What can hang from each mark
Q224: Q915
Q363: Q196 Q915
Q977: Q141 Q179
Q196: Q109 Q363
Q906: Q62 Q363
Q109: Q906
Q596: Q394 Q906
Q915: Q224
Q141: Q109 Q596 Q977

Known rows, with every way that one mark hangs from another
Q977[Q141 Q179]: [  8.4  12.9  -4.5  12.5   0.4  -2.4  -7.9  14.8  30.6  -4.4   2.8  11.0
  -4.8 -16.9 -11.8  -1.9   2.5   9.9   6.4  12.9  -8.6  -4.7  -2.2  -5.2
   1.3  -4.9   4.9]
Q906[Q62 Q363[Q196[Q109] Q915[Q224]]]: [ 44.6  -4.1 -18.7 -42.4  11.1  11.1  20.1 -12.7  -5.0  41.8  11.5  13.5
  -1.0  16.4   7.9   7.8   6.9 -26.9   1.1   4.4 -13.4 -34.9  10.0  -3.6
   5.7   6.4 -26.4]
Q141[Q596[Q394]]: [ -3.8   9.1   2.1  11.4 -29.9 -14.7  -0.5   3.0  22.5   0.3  -1.4  -4.0
 -11.6 -11.8   8.8   4.3  -3.9   7.0  -2.0   8.1 -12.5  -5.8  -9.2   7.5
  -3.3   8.8   6.7]
Q141[Q109 Q596[Q394 Q906] Q977[Q179]]: [-30.1  15.1   8.3  15.6 -27.5 -14.5 -26.0  21.8  79.4   1.5  -0.2  -4.4
 -22.6 -31.6  15.9  16.5  15.3  11.3 -15.8  21.0 -12.5 -28.6 -25.0  26.7
   1.7  24.2  10.5]
Q109[Q906[Q62 Q363[Q196 Q915[Q224]]]]: [ 43.7  -7.8  -2.1 -29.4   2.9  16.7   9.3  -6.9  19.8  27.6   6.1   0.0
   6.7  31.9   8.4  -2.3  13.7 -28.0   6.8  12.0 -27.5 -13.7  14.6   9.0
  20.3 -10.0 -10.2]
Q915[Q224]: [  8.7   4.6   9.2   4.3  -0.5   0.7   5.4  -1.2  10.5   3.2  -8.2  -9.8
 -13.1   8.1  -2.2  -7.3  11.9 -22.7  -5.6  -1.8 -21.1  -1.4   5.6   2.4
   5.0  -4.0  -4.8]
Q906[Q62]: [  3.3  -6.3 -12.5 -10.4  -1.2   7.6   2.8   1.8   9.7  15.5  -2.4   8.0
   1.0  19.3  -9.6  -3.6 -14.0  -2.1  -9.6 -13.4  -4.5  -3.5   5.6  -2.8
   9.2   6.4  -6.2]
Q141[Q109 Q596 Q977[Q179]]: [-29.8  22.2   2.8   4.5  -2.6  -7.9 -23.8  10.4  52.5 -14.8  11.2 -13.3
 -21.6 -49.0  13.5  20.7  18.4  13.4 -14.7   2.0  -5.1 -18.9 -14.5  20.9
  -6.7  13.3  14.3]
Q196[Q109[Q906[Q62]] Q363[Q915]]: [  8.5 -10.0  -4.4 -24.9  16.2   3.2 -10.4  -9.5 -23.3  47.0   4.9   8.9
  12.1   1.0  17.4  15.6  16.0 -10.1  -7.4   5.1  -1.1 -19.8  18.5  -5.8
  14.1  13.0  -1.2]
Q977[Q141[Q109 Q596[Q394]]]: [-15.1  31.5  -0.8  23.2 -19.5 -21.4 -17.7   2.0  44.0   9.3  13.7 -13.4
 -13.7  -8.5   1.0  -6.8   1.1  12.3 -15.6  18.2 -20.9  -4.0  -9.1   0.2
  -1.5  -4.2   4.8]
Q906[Q62 Q363[Q196 Q915[Q224]]]: [ 55.2  -5.7 -12.5 -37.9   4.6  15.8  24.8  -9.5   9.4  31.4  15.5   8.5
  -2.9  26.8   1.5  10.1   4.4 -35.4   6.3   5.9 -16.3 -29.3   8.8  -4.0
  12.2  -3.4 -27.8]
Q141[Q109]: [-15.6  12.1  -0.9  -2.5   7.7  -6.3 -17.7  -2.9  19.0   2.8   5.7 -19.2
  -6.6  -2.3   3.9  -0.1   6.3   6.4 -13.2   2.1  -4.6  -0.5   1.6   3.6
  -6.6  -7.9   1.3]
Q109[Q906[Q62 Q363[Q915]]]: [ 37.8 -14.4  -2.9 -17.1   4.3  15.7   3.0  -6.2   4.7  23.9   6.3  -3.6
  11.3  25.6   7.0  -1.3   1.1 -15.8   7.7   9.1 -14.4 -12.6  14.2   6.0
  22.2  -3.8  -0.9]
Q596[Q394 Q906[Q363]]: [ 23.9 -12.7   9.4  14.3 -25.0  -5.7   3.7  11.0  33.5  25.0 -13.0   9.4
  -4.0  26.0   7.6  -0.4  -7.2 -11.6  15.9  25.7  -4.8 -24.9 -15.5   7.3
   9.2  13.3  -4.6]
Q109[Q906[Q62 Q363]]: [ 27.5 -12.1   1.9  -7.9   3.1  12.8   0.6  -0.6  19.6  20.0  -6.6  -3.3
   8.8  31.1   3.8  -8.2  -4.3 -11.5   9.7   1.0 -14.9  -8.8  10.7  10.4
  17.7  -3.5   6.5]
Q363[Q196[Q109]]: [ -9.1  10.0 -15.2 -29.4   5.3  -2.1  -0.1  -4.0  -2.9  17.1   1.6  17.8
   6.6  -8.0  12.7  -0.5  16.1   9.4  -5.3   5.7   0.0  -8.4  -0.9   2.2
 -15.1   5.6 -10.6]
Q596[Q394 Q906[Q62 Q363]]: [ 25.9 -16.9  -0.7   6.7 -27.0   0.0   6.2  11.2  40.1  38.3 -12.7  14.0
  -3.8  41.9   0.1  -3.4 -18.9 -13.1   6.8  16.6  -8.6 -28.2 -10.7   4.8
  16.7  18.2  -8.4]
Q109[Q906[Q62 Q363[Q196]]]: [ 31.2  -7.6  -3.8 -22.6   1.7  15.1   4.4   0.1  27.5  22.1  -1.8   5.3
  10.4  34.0   7.6  -6.2   2.8 -12.4  11.8   6.3 -15.4  -8.2   7.3  12.0
  13.6  -7.5  -1.0]
Q596[Q394]: [  1.0  -1.8  -0.3   2.3 -20.1  -9.5  -6.9   4.7  12.2  12.5 -15.6   4.0
  -9.6   5.7  -1.0  -7.6  -8.4  -0.8   2.2   6.8  -9.2  -6.8  -7.6   3.6
  -1.0   7.4 -11.2]
Q906[Q62 Q363[Q196[Q109] Q915]]: [ 39.6  -6.5 -23.6 -45.0  11.8  11.0  16.8 -11.8 -10.0  39.8  15.0  18.9
   7.1  10.7   9.0  12.2   0.1 -12.6   4.2   5.8   0.4 -35.6   6.4  -5.9
   2.6   8.2 -24.1]
Q109[Q906[Q62]]: [  4.7  -7.3  -1.1  -7.7  -3.5  11.7  -8.6   1.9  16.8  14.2  -6.6  -1.3
   9.9  25.7  -0.8 -12.8   0.0  -0.1  -5.9  -2.9 -18.3   5.4  13.0  10.4
  18.3  -1.9   7.0]
Q224[Q915]: [ 19.1   4.9  10.0  -7.4  -2.8   6.8  14.3  -7.6  -2.9   4.2  14.9   8.5
   3.5  -4.5 -12.6  11.8  -0.8  -1.0  -2.9   4.7   6.4   0.5   6.2   4.0
 -17.9   9.2 -10.5]
Q596[Q394 Q906]: [ -1.4  -8.9   5.5  14.2 -32.5  -7.5  -5.2  11.4  31.5  20.1 -12.6  11.2
  -1.4  21.4   3.3  -5.1  -3.1  -1.5  -2.1  23.2  -8.8 -11.2 -13.1   7.3
  10.3  13.5  -4.4]
Q141[Q109 Q596[Q906] Q977[Q179]]: [-30.0  16.6   8.0  14.5 -12.9  -6.6 -21.9  16.4  68.5  -7.6  10.9  -6.3
 -15.9 -36.1  15.2  21.5  21.2  12.6 -17.7  15.4  -5.6 -22.9 -19.2  23.5
   2.6  17.5  20.3]
Q906[Q62 Q363[Q915[Q224]]]: [ 50.6 -11.1  -6.3 -19.0   7.5  13.8  20.9  -9.2  -0.9  28.4   9.4  -2.1
  -6.7  23.4  -3.0   7.5  -5.9 -34.7   4.3   0.2 -13.1 -28.9  11.8  -5.7
  16.6   4.0 -18.3]
Q977[Q141[Q596[Q394]] Q179]: [  5.1  20.1  -1.7  21.6 -22.4 -13.6  -8.8  16.6  49.7  -4.3   1.5   8.0
 -13.8 -25.9  -3.3  -0.1  -1.2  15.3   6.1  19.0 -19.9  -9.9  -7.6   0.9
  -2.6   2.0  11.0]

Rows
[  6.7  -3.1  -2.7 -18.3  18.7  -6.4  -3.2 -11.3 -37.5  36.8  10.3  10.4
   4.4 -20.8  17.3  26.2  16.2  -8.3  -2.5   5.7  12.7 -25.0   8.0 -13.1
  -0.8  15.0  -7.5] => Q196[Q109 Q363[Q915]]
[ 16.0  -5.6  -0.2 -21.8  15.9   4.5  -6.6 -10.7 -18.5  49.6  -0.9   3.9
   3.5   5.9  16.4  11.5  22.7 -24.2 -10.6   2.8 -14.5 -21.0  22.2  -3.3
  18.4   9.7  -4.5] => Q196[Q109[Q906[Q62]] Q363[Q915[Q224]]]
[ 26.1  -7.0   3.9  -0.9 -26.9  -3.3   6.9  10.6  41.8  28.3  -7.4  16.3
  -1.0  29.0   9.8   1.3   1.0 -12.4  16.3  30.4  -7.8 -25.2 -16.7   9.1
   7.7   7.8 -12.2] => Q596[Q394 Q906[Q363[Q196]]]
[-17.9  19.2   6.4   9.3 -23.1 -18.2 -27.3   0.6  48.7   6.5   0.1 -26.9
 -10.0  -5.5  18.8  -5.5   9.3  12.4 -14.8  17.4 -29.5   1.4  -1.2  20.9
  -2.2  -5.3  17.9] => Q141[Q109[Q906] Q596[Q394]]
[  6.5  -6.7   3.5 -18.5  16.3  -1.4 -12.3 -11.9 -29.5  37.1   5.9   4.8
  12.3 -12.4  23.8  17.5  24.8  -7.9  -2.2  12.9   1.9 -17.2  14.5  -4.5
   8.2   9.1   2.7] => Q196[Q109[Q906] Q363[Q915]]
[ 26.9  -2.5   6.1 -16.3   2.4   8.0   1.8  -1.3  18.4  10.1   0.5  -0.4
  10.8  18.7  13.7  -3.6  14.3  -9.5  18.6  16.0 -11.3  -5.0   3.4  14.9
   6.6 -12.8   4.8] => Q109[Q906[Q363[Q196]]]
[-20.2  20.0   5.9  16.4 -16.0 -12.2 -12.8   2.7  48.8   0.6  19.6 -17.6
  -4.7  -5.8  17.7   9.5  12.7  12.4 -22.9  18.1  -9.4  -3.4  -4.9   9.4
   0.1  -1.2  23.0] => Q141[Q109 Q596[Q906]]
[ 18.2  -6.9  -6.5 -18.1  13.4   6.5  -0.3  -8.4 -12.8  36.0  -6.8  -1.8
   4.2   9.0  13.3  -9.1  11.9 -12.9  -5.5   4.3 -18.8 -23.9  16.4   4.9
   9.1  10.8   0.2] => Q196[Q109[Q906[Q62 Q363[Q915[Q224]]]]]
[-13.9   8.5   4.4   7.2  -9.7  -2.0  -5.4  14.0  34.4 -19.6   4.7   5.7
 -15.7 -46.0   7.9  20.7  11.3   9.0  -0.6  -1.5  -1.9 -17.0 -16.1  18.8
  -0.3  20.8  13.2] => Q141[Q596 Q977[Q179]]
[ 47.8  -6.0   5.2  -8.2   8.2   4.5  17.5 -10.3 -11.3  12.5  12.0 -10.3
  -6.9   3.5   6.3  10.1   8.1 -32.0  13.9  13.9  -8.8 -23.7   5.5  -3.2
   7.6  -3.6 -10.9] => Q906[Q363[Q915[Q224]]]
[ 40.8 -17.8  -0.6  -1.1 -26.9   2.8  10.6   5.1  31.4  43.7  -5.7   9.0
  -6.2  39.4   1.4   0.8  -8.2 -28.9   2.8  22.6 -20.2 -33.3  -3.7   2.8
  24.1  16.7 -19.0] => Q596[Q394 Q906[Q62 Q363[Q915[Q224]]]]
[ -5.7   5.5 -15.6 -33.8   3.3   5.7  -6.2  -3.2   9.6  26.4  -4.0  18.1
  12.8   7.9  12.4  -8.9  16.0   7.7  -8.6   4.1 -10.8  -4.4   6.7  10.0
  -2.6   2.6  -5.3] => Q363[Q196[Q109[Q906[Q62]]]]
[-15.9  28.0   3.1  27.5 -14.4 -14.7 -12.9   3.4  51.4   5.2  25.5 -11.0
  -2.7  -1.4   5.0  -1.9  11.4  11.7 -21.6  23.4 -13.8  -1.7  -6.7   0.1
   7.1  -4.9  17.2] => Q977[Q141[Q109 Q596[Q906]]]
[  3.4  16.3   1.9  29.7 -30.5 -12.0  -8.5  21.9  61.8   1.1   3.3  13.4
  -9.5 -15.7  -1.6   1.3   1.4  14.0   2.0  28.9 -19.0 -12.0 -11.2   3.4
   4.0   4.9  15.0] => Q977[Q141[Q596[Q394 Q906]] Q179]
[-13.8  33.5   0.4  20.2  -6.7 -15.8 -14.1  -1.3  36.7   1.2  24.8 -15.9
  -6.4 -11.4   1.2  -2.5   8.4  12.6 -17.9  15.2 -14.2   0.7  -3.7  -1.7
   0.5 -10.1  12.6] => Q977[Q141[Q109 Q596]]
[ -7.0  30.2  -4.3  19.9 -17.1 -18.4 -23.6  15.5  64.3  -0.7   6.8  -6.7
 -18.9 -28.1  -1.2   0.5   3.2  20.5  -7.0  21.9 -23.3 -11.8  -6.9   3.4
  -8.1  -4.9  10.6] => Q977[Q141[Q109 Q596[Q394]] Q179]
[  2.5  14.1   2.0  -0.1  -3.2  -3.7 -12.0  -2.3  45.4  11.3  12.7 -28.3
  -4.1   6.5  16.9   2.4   5.6   3.9 -10.7   6.3 -22.0  -7.9   7.5  14.9
   4.1  -9.0  22.5] => Q141[Q109[Q906[Q62 Q363]] Q596]
[-14.0   4.4   9.9  16.6 -19.0   0.8  -4.2  19.1  50.3 -12.4   5.4  12.7
  -9.2 -33.0  12.0  23.0  15.7   6.1  -5.4  12.3  -1.2 -21.2 -20.9  21.3
  10.3  26.0  19.3] => Q141[Q596[Q906] Q977[Q179]]
[ 12.0   0.0   3.0 -16.0  17.2  -5.0   0.3 -12.6 -32.6  37.2   4.7   3.7
  -3.6 -17.1  16.9  22.1  24.0 -22.6  -7.9   5.5  -0.8 -24.9  12.2 -11.6
   1.9  13.0  -9.2] => Q196[Q109 Q363[Q915[Q224]]]
[ 40.6 -10.4  -8.4 -32.0   3.2  16.2   7.1  -6.8  13.1  25.9  11.0   4.2
  13.9  27.6   9.3   1.4   7.1 -15.7   9.1  13.8 -15.6 -11.4  11.5   8.0
  18.3  -8.0  -8.1] => Q109[Q906[Q62 Q363[Q196 Q915]]]
[ -1.5  17.1  -5.4   5.3   3.4   1.2 -27.7  14.0  58.7   7.2   2.9  -6.0
  -3.7  -2.7  -7.6 -10.7   6.4  14.3  -7.5  13.7 -24.0  -2.6   7.5   4.1
   6.4 -13.3  11.3] => Q977[Q141[Q109[Q906[Q62]]] Q179]
[-10.4  22.1   1.7  12.6   2.2  -6.8 -23.4  -0.5  32.8   9.4  11.0 -14.3
   2.2   7.9  -1.4 -17.0  12.9   8.5 -13.5  16.7 -19.7   6.3   3.1   2.7
   8.8 -15.4   7.4] => Q977[Q141[Q109[Q906]]]
[ 14.9   5.6 -14.7 -45.1   3.7  10.2   2.6 -14.4  -6.4  34.4   7.9   9.3
   7.2   5.0  14.6  -2.5  32.9 -16.7 -17.2  15.1 -28.4 -12.5  17.2   6.0
   7.6  -0.5 -21.0] => Q363[Q196[Q109[Q906[Q62]]] Q915[Q224]]
[ -1.7   0.8   0.8 -10.6  15.3  10.4 -26.6  12.0  54.3   9.9  -6.0  -9.0
 -11.0  -8.8   6.0   4.8  11.3  -0.7  -0.4   1.0 -11.0 -25.9  -4.9  25.3
   9.5   7.4   4.4] => Q141[Q109[Q906[Q62 Q363]] Q977[Q179]]
[ -6.6  29.2   1.6  18.0  -5.6  -9.7 -26.3  13.0  62.0  -8.1  13.3 -13.5
  -7.6 -24.5   4.8  -1.6  15.8  20.6  -7.9  22.5 -26.8  -0.1   3.7   8.6
  -0.5 -15.5  27.4] => Q977[Q141[Q109[Q906] Q596] Q179]
[ 40.2   2.1  -7.4 -31.0  13.4   3.9  17.3 -12.6 -11.3  26.7  13.1   5.5
  -1.2  -3.2  17.6  11.2  20.5 -24.8   9.4  17.5  -7.8 -31.4   4.4  -1.9
  -3.7   0.3 -19.4] => Q906[Q363[Q196[Q109] Q915[Q224]]]
[ 12.5   8.0  -8.4 -38.8   4.1   5.6   1.6 -15.0  -8.9  25.9   9.6   5.6
   8.1  -4.9  19.5  -1.0  40.1 -16.7 -11.9  21.8 -26.3 -11.3  14.1   6.5
   3.4  -3.7 -16.7] => Q363[Q196[Q109[Q906]] Q915[Q224]]
[ -0.5  15.0   8.2  18.5 -26.8 -18.8 -10.2   5.8  57.9  14.8   8.0 -17.2
 -13.9   1.7  20.2   8.1   2.7   2.3  -7.3  26.1 -14.5 -21.0 -12.3  12.8
  -1.4   5.7  13.1] => Q141[Q109 Q596[Q394 Q906[Q363]]]
[-22.5   4.4  11.0  18.3 -21.1  -2.2   0.6   8.8  35.8  -4.3  10.5   6.3
  -5.2 -17.4  13.4  16.1  15.4  -0.1 -12.6   8.4   1.6 -15.0 -22.1  18.6
  15.7  25.1  13.5] => Q141[Q596[Q906] Q977]
[ 39.0 -15.2  -8.6 -17.5 -28.4   4.5  11.7   4.7  35.4  44.7   2.2  22.1
   2.1  39.3   5.8   6.0  -6.5 -18.6   5.4  29.0 -11.6 -32.1  -8.6   3.3
  18.5  11.6 -25.8] => Q596[Q394 Q906[Q62 Q363[Q196 Q915]]]
[ 27.5 -14.9   0.3   3.3  -5.7   9.9  12.5   7.2  30.8  25.7   1.3  10.8
   6.1  36.4   1.4   4.0 -10.4 -13.5   3.9   8.2   0.9 -22.7  -3.2   0.9
  19.3   9.8   1.5] => Q596[Q906[Q62 Q363]]
[-13.4  26.1  -3.3  16.7 -21.1 -14.2 -23.0   2.6  57.0  18.1   9.2 -13.8
  -7.5   8.3   0.7 -16.0   2.3  11.2 -19.8  16.8 -33.4   1.1   0.0   8.7
  10.6  -5.5   8.2] => Q977[Q141[Q109[Q906[Q62]] Q596[Q394]]]
[ 36.2 -10.2   0.2 -10.1 -27.7  -2.1   9.5   3.2  28.7  32.5   4.5  16.4
   2.1  23.3  12.3   8.0   5.2 -17.1  12.6  39.7  -7.6 -27.8 -13.5   5.1
  10.1   8.8 -19.5] => Q596[Q394 Q906[Q363[Q196 Q915]]]
[-29.5  19.5   8.3   5.0  -4.5  -3.7 -30.4  11.7  60.7 -12.3   5.6 -17.8
 -13.8 -40.2  18.5  11.3  26.4  14.8 -13.1   9.9 -18.0 -11.9  -8.7  31.6
   2.0   6.8  24.6] => Q141[Q109[Q906] Q596 Q977[Q179]]
[  5.4   6.2 -19.6 -43.7   5.5   1.9   3.6 -13.8 -24.4  22.5  19.6  17.4
  11.4 -17.2  17.1  11.5  24.3   2.0  -8.8  19.2  -0.6 -15.4   5.6  -4.3
  -6.9   4.0 -21.6] => Q363[Q196[Q109] Q915]
[ -3.6  22.4  -6.2  10.4   5.8  -6.7 -21.6  12.4  44.4  -0.6   9.0  -4.5
  -9.7 -19.3  -7.9  -2.3   7.5  14.9  -3.7  15.2 -13.5  -5.8  -0.6  -3.5
  -4.9 -12.8   6.5] => Q977[Q141[Q109] Q179]
[-29.4  19.3   2.4   7.8 -17.6 -15.9 -27.9  15.0  62.0  -4.3  -2.1  -9.7
 -29.2 -45.3  11.9  15.1  11.4  13.5 -11.7   8.1 -13.5 -25.7 -21.0  25.5
  -6.9  18.6   5.3] => Q141[Q109 Q596[Q394] Q977[Q179]]
[-14.6  26.6  -2.5  22.4 -13.9 -10.7 -11.7   4.6  55.6  13.4  24.5  -7.6
  -2.3   9.5  -0.4  -2.6   3.9  10.3 -25.9  16.4 -16.5  -2.3  -4.4  -1.1
  11.7  -2.3  12.7] => Q977[Q141[Q109 Q596[Q906[Q62]]]]
[ 45.9 -14.5 -12.2 -22.1   7.3  12.4  17.9  -8.2  -8.9  27.6  14.7   3.1
   2.3  18.9  -1.0  12.4 -13.9 -19.6   7.8   0.8   0.5 -26.8   8.5  -7.7
  13.5   5.2 -15.1] => Q906[Q62 Q363[Q915]]
[  1.9  12.0   2.1   2.7 -18.2 -11.1 -18.6   1.3  54.1  18.9   0.4 -24.2
 -11.9  11.8  16.3  -3.9  -1.7   3.7  -7.5  12.5 -29.3 -14.9   1.1  19.1
   2.8  -2.8  14.7] => Q141[Q109[Q906[Q62 Q363]] Q596[Q394]]
[  2.5   1.7   5.3 -11.7  14.4   5.8 -26.0   5.5  37.1   3.4   5.1 -14.7
  -8.0 -26.1  15.2  11.7  24.2  -4.4   2.0  16.6  -9.0 -27.0  -4.9  22.9
   6.9   4.3   4.0] => Q141[Q109[Q906[Q363[Q915]]] Q977[Q179]]
[ -5.4   5.6   6.5  20.4 -39.4 -13.6   0.8   9.0  39.4   7.8   1.4   2.8
  -5.8   1.9  12.6   4.8  -0.1   5.1  -5.2  20.4 -12.8  -7.8 -13.1  11.1
   5.5  13.8  13.7] => Q141[Q596[Q394 Q906]]
[-17.0  17.4  -1.2   2.0 -23.8 -12.9 -25.4   2.6  54.7  16.0  -1.1 -22.1
 -10.2   6.2  12.9  -6.7   0.8  11.4 -20.4  10.0 -32.8  -3.4   3.6  19.2
   3.0  -0.8  12.8] => Q141[Q109[Q906[Q62]] Q596[Q394]]
